Known rows, with every step that occurs:
g, n, a, y, m, w: [ 10 -14  11   2  28   6  17  -2   8  25  11  -7  18  -1  -7  21   2 -18
  -5   5  -5   0 -12 -14]
a, n, g: [ 15  11  -2   8   3  -2 -11  -7  -1  12   3   0  16  11   4  17   1 -13
  -1   4   2   2  -7 -16]
p, s, y, m: [ 12 -14   4  11 -13   1  13   0  12  17  11 -11  17  -5  -3  15   2   1
   5   3  14   1  -8  -1]
n, a: [14 -2 13 10 -7 -5  1 -7  3 13 14  4 18  8 -2 20  2 -9  1  3 -7  0 -9 -8]
y, m: [ 15 -11   6   9 -12   2   9  -3 -15  17  13  -7  16  -9   0  18   3  -7
   4   4  -1   1  -4  -5]
y, s, p: [ 18 -12   4  16  -3   1   5  -8 -15  16  11 -14  -8   5   2  18   1 -11
   2   0   5   2 -18  -6]
g, n, a, p, s, y: [ 13  -8   6  16  22  -5  -7   1  29  14  11   1  21  18  -6  15   0 -15
  -2   2   6   1  -2  -3]
a, n: [ 17   7   3  10 -18  -2  -8  -7  -1   9   6   0  15   4   0  19   1  -6
   3   6  -3   1 -13 -11]
t, s, p, a: [ 18  -4  -8  11 -29   1   1 -10   2  15  16  -4 -13   5  -3  20   2  -6
   2   0  16   6 -28  -7]
t, s, y, m, w: [  9 -13  10   0 -17   9  17   4  13  26  23 -14  10 -12  -4  22   2   0
   3   2  11   4 -16  -5]
m, y: [ 13  -8   7  11 -16  -1   6  -3 -26  16   9  -3   5  -5   2  17   3  -2
   4   4  -3   0 -11  -5]
g, n, a: [ 13  -5  13   9  17  -5   3  -4   4  15  12   5  20  12   0  20   2 -18
  -4   2  -6   1  -3 -13]
t, s, p: [ 14 -10   8  10 -22  -2   6 -10  -2  12  19  -2  -8   3   0  23   2  -6
   2   1  13   5 -28  -9]
t, s, p, a, y, m: [ 18 -13 -13  11 -20   5  14 -11   2  21  13 -13  -5  -2  -7  18   1  -8
   1   3  20   6 -38  -8]
s, y: [ 13  -5   7  10 -20  -6  10  -6  22  14  11  -2  25   3   1  19   2   2
   5   7   4   1  -9  -4]
a, y, m, w: [ 13 -15   4   2  -5   7  20  -7   4  20   9 -10  11 -12  -4  22   3  -5
   3  10  -3   0 -18  -6]
m, y, a, n, g: [ 12   8   2  11  -3   2 -10  -2 -33  15   5 -11   4   9   7   4   0 -13
  -3   1   2   3 -11 -17]
m, y, s, t: [ 16 -13   7  10  -5   4   9   0 -35  22  13 -17 -17   0   2  15   1  -1
   5  -1   7   1 -19  -5]
a, y, s, p: [ 18 -16  -1  16   1  -2  14 -14   0  15   6 -15  -4   8  -1  19   0 -11
   2   6   6   2 -31  -8]
g, n, a, y, s, t: [ 15 -13   9   9  33  -3  15  -8  10  20  10  -9   3  19  -3  18  -1 -17
  -4   3   6   2 -24 -16]
g, n, a, p, s: [ 15  -8   6  16  24  -4 -11  -3   7  10  11   4   9  15  -6  17   1 -21
  -3   1  -1   0  -1  -5]
s, y, m, w: [ 11 -12   8   2 -13   8  14   4  11  25  15 -13  20 -12  -3  20   3   1
   5   4   3   0  -4  -2]
m, w: [ 13  -7  10   2 -14   2   7  -5   4  14  12   0   4  -6  -1  24   3  -2
   3   6  -7   0  -7  -5]
g, n, a, y, s: [ 15 -12   6  13  36  -5  13  -8   9  19   7  -8  13  17  -2  18   0 -22
  -5   4  -4   1 -18 -16]
g, n: [ 13  -8   8   9   6  -4   7  -6   1  12   9   3  15   5   4  20   3 -11
  -1   5  -2   0  -3 -10]
p, s: [ 15  -9   6  11 -16  -6   5  -9   7   6   8   2   2   1  -1  19   2  -2
   4   5   5   0 -11  -3]
g, n, a, y, s, p: [ 15 -15   5  16  36  -3  11 -10   4  20   7 -12   4  19  -3  18  -1 -24
  -6   1   4   2 -27 -16]

Rows:
[ 18  -8 -11  11 -24  -3  10 -17  17  14  11  -5  -9   7  -5  20   1  -5
   1   6  17   6 -41  -9]
t, s, p, a, y
[ 23   9 -21  15   9   3 -17  -6 -10  21   0 -17  -9  17   0  11  -1 -19
  -2  -4  13   4 -18 -16]
y, s, p, a, n, g
[ 13 -10   6  10 -15   2  13   0   6  21  14 -11  28  -6   0  16   2  -1
   5   5   6   1  -5  -3]
s, y, m
[ 12 -13   7  10  26  -1  15  -5   3  21   9  -5  27   6  -4  18   2 -20
  -4   5  -2   1 -13 -14]
g, n, a, y, m
[ 14  11   3   9  -4  -1 -10  -7  -6   9   6  -7  12  14   7   7   0 -15
  -3   3   2   3  -7 -18]
y, a, n, g
[ 13 -13   5  16  26   2  -3   7  13  21  14  -8  25   9  -8  13   1 -18
  -1  -1   8   1   1  -2]
g, n, a, p, s, y, m
[ 20 -10 -12  18 -10   5   0  -2 -36  25   7 -21 -20   1  -1  12   1  -8
   4  -4   9   2 -21  -4]
m, y, s, p, a
[ 22   9 -13  13 -26   1 -15  -9   0  13   3  -5   1   8  -3  15   1  -8
   2   2   8   3 -21  -9]
s, p, a, n
[ 11  -6  13   9 -31  -3  14  -5  18  12  22  -9  10   6   4  12   1   0
   2   4  11   6 -21  -9]
t, s, y, a
[ 12   8   1  11  -4  -3  -7  -4  23   9   5 -11  13  17   4   4  -1  -8
  -1   3  17   3 -10 -14]
p, s, y, a, n, g
[15 -6  6 16 -2 -4 -8 -2 28 11 13  0 20 13 -8 16  0 -7  3  3  5  1 -8  1]
n, a, p, s, y
[ 19  16 -16   9  -5  -1 -16  -7   5  14   0  -2  11  12   1  13   1 -13
  -1   2   5   2  -7 -15]
p, a, n, g
[ 15 -14   6  14 -19   4  -3  -1 -26   8  15 -11 -22   4   0   6   1  -1
   4   1  11   2 -16   1]
m, y, a, p, s, t
[ 25   5 -16  16 -12   5 -13  -6 -10  18   3 -18 -10  11  -3  13  -1 -13
   2  -2   8   4 -22  -9]
y, s, p, a, n
[ 15 -10   9   7 -19  -3   7  -8   9   7  12   2  -9   3  -1  19   2   3
   4   4  14   1 -17  -4]
p, s, t
[ 22  -8 -15  14  -5  -3  11 -13   8  16   2 -13   2   6  -3  15   0  -7
   4   7   1   1 -24  -6]
p, a, y, s
[ 17 -12   4  16  12  -3  10 -13   3  18   9 -12   1  15  -5  18  -1 -17
  -1   2   3   2 -32 -11]
n, a, y, s, p
[ 19  -7 -14  13 -20  -4   7 -17  15  12   3  -3   1   6  -4  18   1  -5
   2   8   9   2 -31  -6]
s, p, a, y
[ 17  -3   8  14  -2  -2 -11  -5  -1  11  14   4  17  10  -5  19   1 -15
   2   4 -11   1  -5  -2]
n, a, p
[ 17 -13 -11   6 -13   9  13  -8   5  24   7 -15  -4  -8  -8  19   2  -7
   2   5   8   2 -26  -5]
s, p, a, y, m, w
[ 19  13 -18  11  -5   0 -19  -8   0  16   1  -5   2  15   0  13   0 -15
  -2   0  13   4 -16 -15]
s, p, a, n, g
[ 13 -12   8   8   5   9  -2   7  17  23  17 -11  14  -1 -12  17   1  -8
   3   0   4   0  -3   3]
n, a, p, s, y, m, w
